What can hang from each mark
zasa: pelem totul
pelem: nolos totul zasa
nolos: zasa
nepe: tazakub
totul: nolos zasa
tazakub: nepe nolos pelem
tipo: nepe

Each row was made from one small tree. The marks that hang from a mark follow it in brackets, in alphabetical order. Every link used is in the known rows. Write each row's tree.
Known rows
tazakub[nolos]: [ 1.93 -1.40 -2.09 -0.06  1.28  0.15  1.21  0.59  2.56  0.26  0.13  2.07
 -1.20  1.63  1.95  0.27 -0.57 -1.71  0.55  1.54 -1.09  1.41 -1.37  1.87
  0.22 -1.35 -1.25  0.57  1.28 -1.98  1.78  0.11 -2.20  0.20  1.97 -1.41
  1.04]
tipo[nepe[tazakub[nolos]]]: [ 2.74 -0.67  0.22  2.17  2.68  0.44  0.16 -2.70  2.50 -2.29 -5.13  1.03
 -2.73  0.98  1.77 -0.55 -0.54  0.18  1.72  1.90 -0.51  2.32 -3.13  2.66
 -0.08 -3.74 -4.75  0.35  2.01 -0.70  2.16 -1.14 -2.09 -0.32  2.80 -5.56
  1.95]
totul[nolos zasa]: [-1.34 -0.29  4.81  1.92  1.75  0.68 -1.23  1.11  2.50  6.16  3.42  1.77
 -0.29  3.32  1.41 -0.26 -1.04 -1.93 -5.72  1.40  1.42  4.26  1.81  2.19
  5.52 -3.20 -3.34 -2.37  0.00 -3.03  0.72 -5.35 -2.48 -0.31 -1.80  0.48
  0.11]
tazakub[nepe nolos pelem[totul zasa]]: [ 4.60 -4.63 -2.45  2.95  3.40 -1.85  1.89  0.73  0.81 -2.90 -3.55  2.48
 -2.81  2.80  2.38  2.90 -0.61 -2.48  5.24  2.81 -2.10  3.46 -0.30  2.55
 -0.31 -8.20 -3.51  2.49 -1.43 -4.24  2.97 -1.12 -1.93 -0.32  1.55 -3.32
  0.25]
nolos[zasa]: [ 3.39  2.72 -0.77 -1.04  0.09  1.15  0.07 -1.36 -1.25  0.26  2.76  1.28
 -0.44  0.71  1.68  1.06  3.93 -0.12  1.00 -0.09 -0.26  0.58  1.91  2.10
  0.48  2.28 -0.84  0.93  0.85 -0.83  0.62  1.30 -2.01  0.80  2.75  0.03
  0.11]
tazakub[nepe]: [ 2.74 -1.41  0.26  0.48  2.85  1.95 -0.25  0.34 -0.60  0.63 -2.96  1.97
 -0.61  1.69  1.64  1.07 -1.37 -1.50 -0.18  1.30  0.15  1.37 -1.38  3.27
  0.26 -1.97 -1.37  1.32  0.79 -0.21  3.90  1.23 -1.34 -0.53  1.36 -1.20
 -0.36]
pelem[nolos totul[zasa]]: [ 4.29  1.40  0.04  2.28  0.32 -2.11  0.97  1.86 -2.02  3.15  0.95  0.20
 -2.38  1.39  2.22 -0.06  1.63 -3.98 -0.54 -0.51 -0.11  3.35  3.11  1.96
  2.13 -2.89 -4.01 -0.90 -1.78 -4.33 -2.76 -1.12 -1.67  0.30 -0.61  4.13
 -0.01]
nepe[tazakub[nolos[zasa[totul]] pelem]]: [ 4.02 -0.37 -2.53 -0.14  2.84  1.26  2.70 -3.40  0.96 -2.20 -1.61  1.28
 -3.19  1.70  0.70  1.54  4.47  0.66  5.90  2.21 -2.01  2.35 -0.50  3.80
 -2.65 -3.83 -2.88  1.53  1.86  0.44  3.96 -2.85 -2.63  0.82  4.24 -6.04
  2.72]
nolos[zasa[pelem[totul]]]: [ 2.07  3.44  1.36 -0.13  0.04 -1.06 -0.71 -2.33 -3.05 -1.18  2.36 -0.08
 -1.84  0.36  1.89  2.50  5.29 -1.79  4.63 -0.20 -0.93  2.24  3.92  2.34
  0.30  1.89  0.06  1.34  2.11 -0.41  0.30  1.22 -2.16  0.80  2.90  3.15
 -0.94]
pelem[zasa[totul]]: [ 2.84  0.69 -0.02 -0.48  1.89  1.38  1.06 -0.42 -3.87  0.80  1.79  1.02
 -1.38 -0.98  1.41  2.23  0.93 -3.30 -0.69 -1.09 -0.69  0.88  2.62  2.08
  2.38 -0.86 -1.78  1.86  0.39 -1.69  0.75 -3.81 -1.31  0.06  1.23 -3.14
 -0.41]
pelem[totul zasa]: [ 3.58  2.21 -1.59  1.96  0.69 -1.85 -0.48  1.14 -3.75  0.89  1.64  0.45
 -2.00  0.23  2.41  1.21  2.79 -2.48  0.96 -1.05 -1.09  2.19  3.22  1.65
  1.35 -1.33 -2.34  0.33 -0.73 -4.07 -2.61 -1.65 -1.08  0.42 -0.06  1.36
 -0.51]
nepe[tazakub[nolos[zasa]]]: [ 4.00  2.65 -2.81  0.36  1.31  0.84  0.73 -1.70  2.79 -0.60  0.31  1.37
 -1.80  1.65  1.30  0.23  2.79  0.71  4.03  1.74 -0.72  1.31 -0.54  2.52
 -2.22 -0.82 -1.95  0.56  1.71 -1.17  2.63 -2.02 -2.19  0.60  3.41 -4.21
  2.68]
tazakub[nepe nolos[zasa]]: [ 4.92 -2.01 -1.75 -0.07  2.46  1.36  1.15 -0.72  2.62 -2.56 -0.82  2.55
 -0.94  1.56  1.94  2.19  0.59 -0.27  2.82  2.85 -0.38  1.23 -0.52  2.59
 -1.22 -1.95 -1.15  3.07  0.54 -1.93  5.03  1.17 -1.99 -0.38  3.50 -4.10
  0.84]
totul[nolos]: [-0.51 -0.69  1.00  0.59  1.74  0.88 -0.55  0.00  0.12  3.74  1.09  1.09
 -0.52  2.85  1.61 -0.45 -0.51 -1.62 -3.07  0.96  0.47  2.26  0.56  1.81
  3.25 -1.18 -1.77 -1.30  0.45 -1.56 -0.11 -2.90 -1.35  0.08 -0.22  1.39
 -0.62]
nepe[tazakub[pelem[totul]]]: [ 2.79  1.01 -2.20  2.46  2.33 -0.92  0.03 -1.17 -1.87  0.70 -3.87  0.29
 -3.10  2.68  1.21 -0.32  4.31  0.08  4.34  0.75 -1.87  3.34 -0.60  4.05
 -2.51 -3.80 -3.51 -1.28  1.04  0.15  0.45 -0.78 -1.95  1.05  1.40  0.00
  1.49]
tipo[nepe[tazakub[nolos pelem[totul zasa]]]]: [ 3.95 -1.52 -0.96  3.72  2.90 -2.14  1.01 -2.92  0.58 -3.69 -5.54  0.77
 -4.05  1.78  1.98  0.74  0.49 -0.58  5.17  1.90 -1.77  3.71 -1.38  2.65
 -0.03 -7.33 -6.22  0.75  0.18 -2.80  0.51 -2.85 -2.13 -0.01  2.29 -5.16
  1.50]
pelem[totul]: [ 2.92  0.98 -1.51  1.30  0.99 -1.27 -0.96  1.13 -3.50  1.34  0.58  0.07
 -2.20  0.65  2.18  0.21  4.93 -0.94  0.83 -0.44 -1.41  2.15  1.24  3.17
 -0.59 -0.10 -1.73 -0.46  0.66 -1.50 -1.69  1.37 -1.38  0.66  0.57  2.71
 -0.41]
totul[zasa]: [ 0.45  1.08  3.13  0.86  0.82  0.97 -0.86  1.23  1.50  4.46  2.48  1.96
 -0.41  1.84  1.39  0.27 -0.27 -1.99 -3.20  0.46  0.62  3.00  1.08  2.66
  3.20 -1.52 -2.62 -1.36  0.53 -2.29  1.24 -1.62 -2.85  0.07 -0.34  0.17
  0.70]

Write each row's tree
[ 1.37  1.88  2.78 -1.94  1.42  1.85  0.79 -3.84 -3.59 -1.61  2.75  0.22
 -1.65 -0.79  0.97  3.73  4.26 -2.45  3.07 -0.27 -0.65  1.19  3.68  2.70
  1.11  2.19  0.81  2.86  3.25  1.80  2.99 -0.88 -2.56  0.50  4.12 -1.10
 -0.91] -> nolos[zasa[pelem totul]]
[ 3.05  3.24 -0.99  1.52  1.27 -0.75 -0.17 -2.44  1.18 -2.01  0.13  0.24
 -2.91  1.31  1.57  1.29  4.54 -0.67  7.20  1.56 -1.35  2.72  1.45  2.55
 -2.68 -1.19 -1.30  0.92  2.82 -0.97  1.67 -1.76 -2.22  0.66  3.28 -1.59
  1.85] -> nepe[tazakub[nolos[zasa[pelem[totul]]]]]
[ 5.75  1.56 -1.88 -1.96  0.77  1.32  3.38 -2.24 -4.39 -0.52  1.43  0.05
 -1.94 -0.93  1.43  1.86  2.94 -2.88  1.64 -0.97 -0.46  0.01  3.20  2.01
  0.96  0.87 -1.53  2.65 -0.57 -1.05 -0.18 -0.75 -1.45  0.56  3.58  0.04
 -0.28] -> pelem[nolos[zasa[totul]]]
[ 3.06 -0.71  0.05  2.03  2.48 -0.09  1.99 -4.16 -1.12 -2.10 -8.04  0.53
 -2.98  2.03  1.42 -0.63 -2.28 -1.54  3.26  0.96 -0.49  2.35 -2.40  2.73
  1.00 -5.59 -5.65  0.35  0.15 -0.31  0.67 -1.09 -2.11  0.10  2.85 -2.29
  0.73] -> tipo[nepe[tazakub[pelem[nolos]]]]
[ 1.99  1.14  2.59  1.28  1.99  0.27  0.08 -5.29  2.10 -4.49 -3.34  0.60
 -2.62  0.81  1.54  1.15  0.25 -0.47  5.09  2.00 -0.50  2.18 -1.03  2.12
  0.23 -2.54 -3.22  1.74  3.22  0.00  3.09 -1.58 -2.76 -0.12  4.45 -4.66
  1.30] -> tipo[nepe[tazakub[nolos[zasa[pelem]]]]]
[ 2.00  0.94 -0.50  2.64  1.28 -1.91 -0.80  0.85 -2.86  2.53  2.82  0.19
 -1.83  1.59  2.34  1.02  2.07 -2.37 -0.93 -0.16 -0.48  3.39  3.66  1.10
  3.23 -2.74 -3.08 -0.56 -1.32 -4.61 -3.20 -5.34 -0.69  0.14 -1.40  1.53
 -1.07] -> pelem[totul[nolos] zasa]
[ 3.25 -5.47  0.31  3.17  3.68 -1.48  1.02  1.85  3.15 -0.42 -3.10  2.60
 -2.74  3.61  2.02  2.13  0.77 -1.36  3.06  3.77 -1.56  5.35 -0.65  4.28
 -0.32 -8.52 -3.91  0.78 -0.62 -3.28  4.32 -0.41 -2.75 -0.36  0.79 -2.31
  1.12] -> tazakub[nepe nolos pelem[totul[zasa]]]
[ 2.48 -1.81 -0.19  2.61  2.90 -0.30  1.48 -3.63  2.12 -3.31 -6.18  1.73
 -3.00  2.12  1.66  0.53 -2.35 -0.85  4.33  2.29 -1.21  2.82 -2.51  2.06
  0.88 -7.12 -5.94  1.07  0.69 -2.20  1.98 -3.55 -2.57 -0.12  2.82 -6.37
  1.71] -> tipo[nepe[tazakub[nolos pelem[zasa]]]]
[-0.81  1.39  5.06  0.76  0.24  0.02  0.87 -0.37  0.77  2.85  0.98  1.46
 -1.01  2.18  1.41  1.30 -4.13 -6.30 -0.13  0.39  0.97  3.19  2.60  1.12
  5.14 -2.54 -1.96  0.04  0.96 -2.57  1.03 -2.78 -3.22 -0.03  0.74  3.78
 -0.47] -> totul[zasa[pelem[nolos]]]
[ 0.74 -0.06  2.09 -1.51  1.78  1.22  3.05 -2.71 -4.06 -0.58 -0.91  0.00
 -2.50 -0.23  1.16  2.64 -0.98 -6.62  2.64 -0.76 -0.75  1.10  2.49  1.70
  2.52 -0.86 -0.22  2.68  2.09  0.58  1.76 -2.37 -2.07  0.10  3.07  1.44
 -1.36] -> zasa[pelem[nolos] totul]
[ 4.85  0.43 -0.12  1.54  1.84 -0.01  2.41 -5.27 -1.52 -3.39 -6.26  0.37
 -2.93  1.55  1.42  0.13  0.14 -0.28  4.45  0.89 -0.71  1.94 -1.01  2.45
  0.46 -4.21 -5.73  1.09  0.02 -0.51  0.61 -0.41 -2.24  0.34  4.03 -2.67
  1.02] -> tipo[nepe[tazakub[pelem[nolos[zasa]]]]]
[ 5.79  0.76 -1.09  2.53  1.89 -1.61  1.72 -4.68 -3.06 -3.62 -5.97 -0.57
 -3.88  1.10  1.70  0.13  2.75 -0.05  5.64  0.60 -1.06  2.87  0.31  2.77
 -0.58 -4.35 -6.11  0.84 -0.56 -1.07 -1.00  0.02 -1.79  0.54  3.60 -1.28
  0.58] -> tipo[nepe[tazakub[pelem[nolos[zasa] totul]]]]
[ 1.61 -1.78  1.41  3.94  3.56 -1.21 -0.54 -3.60 -1.21 -0.91 -5.97 -0.24
 -3.63  2.74  1.65 -0.81  2.13  0.92  2.02  1.70 -0.76  4.47 -1.23  3.75
  0.72 -6.29 -6.26 -1.33  0.56 -0.39  0.18 -2.65 -1.79  0.05  0.94 -2.33
  0.30] -> tipo[nepe[tazakub[pelem[totul[nolos]]]]]
[ 1.06 -1.33 -0.19  2.62  1.62 -2.34  0.79  0.01 -2.54  1.51 -0.07  0.88
 -2.21  3.15  2.03  1.27  1.31 -2.24  1.37  0.80 -1.22  4.28  2.70  1.78
  2.91 -5.61 -3.87 -0.52 -1.60 -3.96 -1.84 -4.35 -1.66  0.61 -0.66  1.30
 -0.84] -> tazakub[pelem[totul[nolos] zasa]]
[ 1.04 -0.27  1.24  0.41  2.47  1.41  0.85 -0.66 -2.83  2.32  2.50  0.76
 -1.47  0.25  1.43  2.06  0.11 -3.14 -2.68 -0.30 -0.03  1.95  3.26  1.63
  4.01 -2.22 -2.41  1.04 -0.21 -2.50  0.37 -7.01 -1.13 -0.30 -0.15 -2.72
 -0.85] -> pelem[zasa[totul[nolos]]]
[ 2.90 -4.90 -1.45  1.55  3.31 -0.06  2.75 -0.09  2.80 -2.45 -4.51  3.64
 -1.36  3.47  1.84  2.83 -4.30 -3.00  4.08  3.23 -1.35  2.34 -1.66  2.00
  0.98 -7.65 -2.97  2.88 -0.91 -3.62  4.64 -1.89 -2.43 -0.46  2.22 -4.83
  0.59] -> tazakub[nepe nolos pelem[zasa]]
[ 4.35  0.68 -0.09  1.56  2.19  0.73  0.26 -3.90  2.12 -3.47 -2.93  0.83
 -2.48  0.73  1.67  0.00  1.53  1.45  3.09  1.72 -0.46  1.79 -1.68  2.51
 -0.49 -2.23 -4.45  1.18  1.83 -0.86  2.30 -0.69 -2.25 -0.17  3.89 -5.61
  1.82] -> tipo[nepe[tazakub[nolos[zasa]]]]
[ 4.44  0.88 -1.50 -0.48  1.24  0.63  3.68 -0.74 -4.64  0.45  0.20  0.61
 -1.93 -0.77  1.64  2.13 -1.66 -5.89  0.40 -1.54 -0.44  0.29  3.20  0.61
  3.42 -2.04 -2.69  2.71 -1.47 -3.40 -1.23 -4.67 -1.03  0.08  1.59 -1.06
 -0.74] -> pelem[nolos zasa[totul]]
[ 3.84 -0.20  1.72  3.98  2.63 -1.79  0.98 -2.69 -1.03 -0.54 -6.02 -0.06
 -3.87  2.04  1.68 -0.55  0.57 -1.42  2.63  0.89 -0.60  4.64 -0.26  3.27
  1.57 -7.22 -7.42 -0.87 -0.61 -1.90 -0.62 -2.08 -2.33 -0.02  1.38 -1.45
  1.06] -> tipo[nepe[tazakub[pelem[nolos totul[zasa]]]]]
[ 2.72 -2.54  0.19  1.17  2.88  0.69  1.54 -0.57 -0.70 -0.88 -4.37  2.89
 -1.09  2.92  1.56  2.69 -3.22 -2.84  2.47  1.57 -0.57  2.20 -0.36  2.37
  1.87 -5.91 -3.02  2.07 -1.02 -1.95  3.95 -1.26 -2.08 -0.32  1.44 -2.63
 -0.48] -> tazakub[nepe pelem[zasa]]
[ 2.54  0.11  1.22  2.65  2.74  0.16  0.55 -3.98 -0.81 -2.09 -6.25  1.18
 -2.71  1.77  1.36  0.39 -1.86 -0.66  2.88  0.96 -0.71  2.75 -1.50  2.58
  1.78 -5.56 -5.74  0.36  0.67 -1.16  1.13 -2.92 -2.29 -0.09  2.29 -4.87
  0.69] -> tipo[nepe[tazakub[pelem[zasa]]]]
[ 2.42  0.78 -2.57  0.72  1.80  0.20  2.67 -1.86 -0.63  0.79 -5.29  1.26
 -2.23  3.29  1.02 -0.68 -1.12 -2.48  4.04  0.67 -0.93  2.04 -1.32  2.31
 -0.72 -4.63 -3.88 -0.30 -0.04 -0.57  0.58 -2.14 -2.14  0.90  2.20  0.26
  1.57] -> nepe[tazakub[pelem[nolos]]]
[ 2.96 -0.85 -3.42  2.61  2.51 -1.72  1.16 -0.63  1.49 -0.62 -3.89  0.97
 -3.60  3.01  1.49 -0.08  3.11 -0.10  5.69  2.20 -2.33  3.74 -1.71  3.58
 -3.42 -5.76 -3.57 -0.69  1.08 -1.23  1.62 -1.53 -2.23  0.86  2.05 -1.93
  2.46] -> nepe[tazakub[nolos pelem[totul]]]
[ 1.23 -1.58  4.37  4.70  3.54 -1.06 -1.12 -2.77  0.46  0.99 -4.37  0.20
 -3.33  2.97  1.47 -0.55  1.48  0.48  0.13  2.03  0.04  5.91 -0.14  3.93
  2.39 -7.55 -7.36 -2.22  0.32 -1.54  0.47 -4.17 -2.36 -0.29 -0.10 -2.31
  0.86] -> tipo[nepe[tazakub[pelem[totul[nolos zasa]]]]]
[ 2.53  0.85 -0.85  1.08  2.98  1.13  1.56 -2.60 -2.34  0.29 -2.79  1.23
 -2.79  1.34  0.61  1.39  1.13 -1.91  3.45  0.21 -1.35  2.24  0.50  3.22
 -0.14 -4.73 -3.67  0.61  0.99 -0.15  2.19 -5.30 -2.07  0.49  1.87 -5.07
  1.52] -> nepe[tazakub[pelem[zasa[totul]]]]
[ 0.45  0.19  3.00  3.27  1.67 -1.29 -1.88  1.96 -0.24  5.33  3.64  0.32
 -1.73  2.32  1.96 -0.10  3.36 -1.25 -3.49  0.80  0.40  5.06  3.11  2.81
  3.41 -2.91 -3.71 -2.57 -0.64 -3.58 -1.63 -3.92 -1.78 -0.03 -2.16  2.50
 -0.28] -> pelem[totul[nolos zasa]]
[ 2.08 -2.55  0.16  2.16  3.18 -0.20  1.46 -3.57  2.61 -3.07 -7.09  1.52
 -3.19  2.39  1.49 -0.25 -1.10  0.11  3.73  2.64 -1.32  2.94 -3.79  3.21
  0.00 -6.47 -5.20  0.44  1.61 -0.47  2.76 -0.96 -2.74 -0.01  3.27 -5.56
  1.95] -> tipo[nepe[tazakub[nolos pelem]]]
[ 2.53 -1.47  1.49 -0.17  2.24  1.09  1.09 -1.97  2.70 -3.72 -1.11  2.23
 -1.15  1.84  1.78  3.54 -0.79 -2.31  4.98  3.08 -0.15  1.73  0.03  2.09
 -0.10 -1.89  0.38  3.82  2.22 -0.87  6.12  0.39 -2.50 -0.37  4.16 -2.47
 -0.04] -> tazakub[nepe nolos[zasa[pelem]]]
[ 1.44  1.58  0.87  0.86  0.33 -2.13  1.23 -0.78 -3.51 -0.48 -1.26 -0.37
 -2.46  1.14  2.17  1.52 -0.03 -5.81  4.15 -0.66 -0.94  2.30  2.69  1.25
  1.44 -1.23 -0.87  1.00  0.90 -1.68 -1.55  0.15 -1.79  0.48  1.77  5.63
 -1.57] -> zasa[pelem[nolos totul]]
[ 3.19 -0.54  0.24  3.24  3.00 -1.16 -0.34 -3.37 -2.10 -2.25 -6.69  0.00
 -3.59  1.55  1.71 -0.32  2.72  0.66  3.66  0.97 -1.38  3.47 -1.68  4.03
 -0.90 -5.04 -5.67 -0.55  1.12  0.26  0.43 -0.03 -1.88  0.32  2.15 -2.58
  0.76] -> tipo[nepe[tazakub[pelem[totul]]]]
[ 4.68  1.78 -2.46 -0.23  2.45  1.90  1.31 -2.20  0.90 -1.12  0.16  0.77
 -2.64  0.17  0.93  1.25  4.81  0.64  3.62  1.33 -1.22  1.43  0.26  3.29
 -2.57 -1.02 -1.75  1.55  2.26  0.13  3.25 -3.18 -1.98  0.44  3.80 -6.26
  2.47] -> nepe[tazakub[nolos[zasa[totul]]]]
[ 2.65 -3.53 -3.07  1.42  1.70 -2.45  1.83  0.55  0.85 -1.28 -1.96  1.45
 -2.97  2.85  2.18  0.90  2.98 -1.27  4.67  2.12 -2.65  3.56 -0.61  3.10
 -1.11 -5.14 -2.59  0.30  0.24 -2.60  0.63  0.88 -2.44  0.93  1.76 -0.31
  0.90] -> tazakub[nolos pelem[totul]]
[ 3.15  1.14 -0.70  1.40  1.00 -1.16 -1.01 -0.34 -2.66  1.72  3.74 -0.41
 -1.69  1.53  2.11  0.69  6.52  0.57 -0.13  0.37 -0.62  3.05  3.74  2.26
  0.66  0.11 -1.86 -0.62 -0.28 -2.42 -2.04 -1.27 -1.05  0.62  0.42  2.42
 -0.74] -> pelem[totul[nolos[zasa]]]
[ 1.53 -0.96 -2.52  1.21  2.55  0.14  1.84 -1.24  3.30 -0.37 -4.35  1.98
 -2.42  3.63  1.03 -0.19 -0.06 -0.48  4.60  2.50 -1.68  2.64 -2.94  3.06
 -1.81 -5.31 -3.10 -0.22  1.62 -0.58  3.19 -2.24 -2.81  0.69  2.56 -3.89
  2.68] -> nepe[tazakub[nolos pelem]]
[ 3.41 -2.41  0.20  1.93  4.01  0.45  2.25 -4.29  0.20 -3.94 -5.78  1.00
 -3.76  0.61  1.24  1.61 -0.77 -1.14  3.96  1.87 -1.54  2.84 -1.40  2.91
  0.67 -7.17 -5.64  1.96  1.16 -1.00  2.97 -4.59 -2.31 -0.24  3.25 -8.56
  1.60] -> tipo[nepe[tazakub[nolos pelem[zasa[totul]]]]]
[ 4.32 -4.19 -1.75 -0.04  2.85  0.57  2.57 -1.48  3.02 -3.62 -2.97  3.15
 -1.25  3.12  1.62  2.69  0.47 -0.23  5.22  3.82 -1.10  2.14 -1.28  3.13
 -1.04 -5.13 -1.98  3.12 -0.10 -1.46  5.59  1.07 -2.71  0.12  4.08 -4.15
  0.96] -> tazakub[nepe nolos[zasa] pelem]
[ 2.93 -2.58  1.46 -0.77  3.57  2.26  1.74 -2.77  0.53 -4.15 -0.60  1.62
 -1.97  0.15  1.42  4.49  1.51 -2.53  4.97  2.56 -0.82  1.71  1.28  3.16
 -0.57 -2.05  0.35  4.82  2.64  0.51  7.12 -0.68 -2.42 -0.74  4.78 -5.03
 -0.27] -> tazakub[nepe nolos[zasa[pelem totul]]]
[ 3.53  2.16 -2.46  1.51  1.49 -0.25  3.20 -1.84 -1.02  0.56 -4.41  1.47
 -2.07  3.00  1.15  0.15 -2.96 -3.41  4.31  0.16 -0.76  1.97  0.18  1.31
  0.89 -5.23 -4.36  0.40 -1.16 -2.66  0.02 -4.58 -1.95  0.58  1.76 -0.93
  1.34] -> nepe[tazakub[pelem[nolos zasa]]]
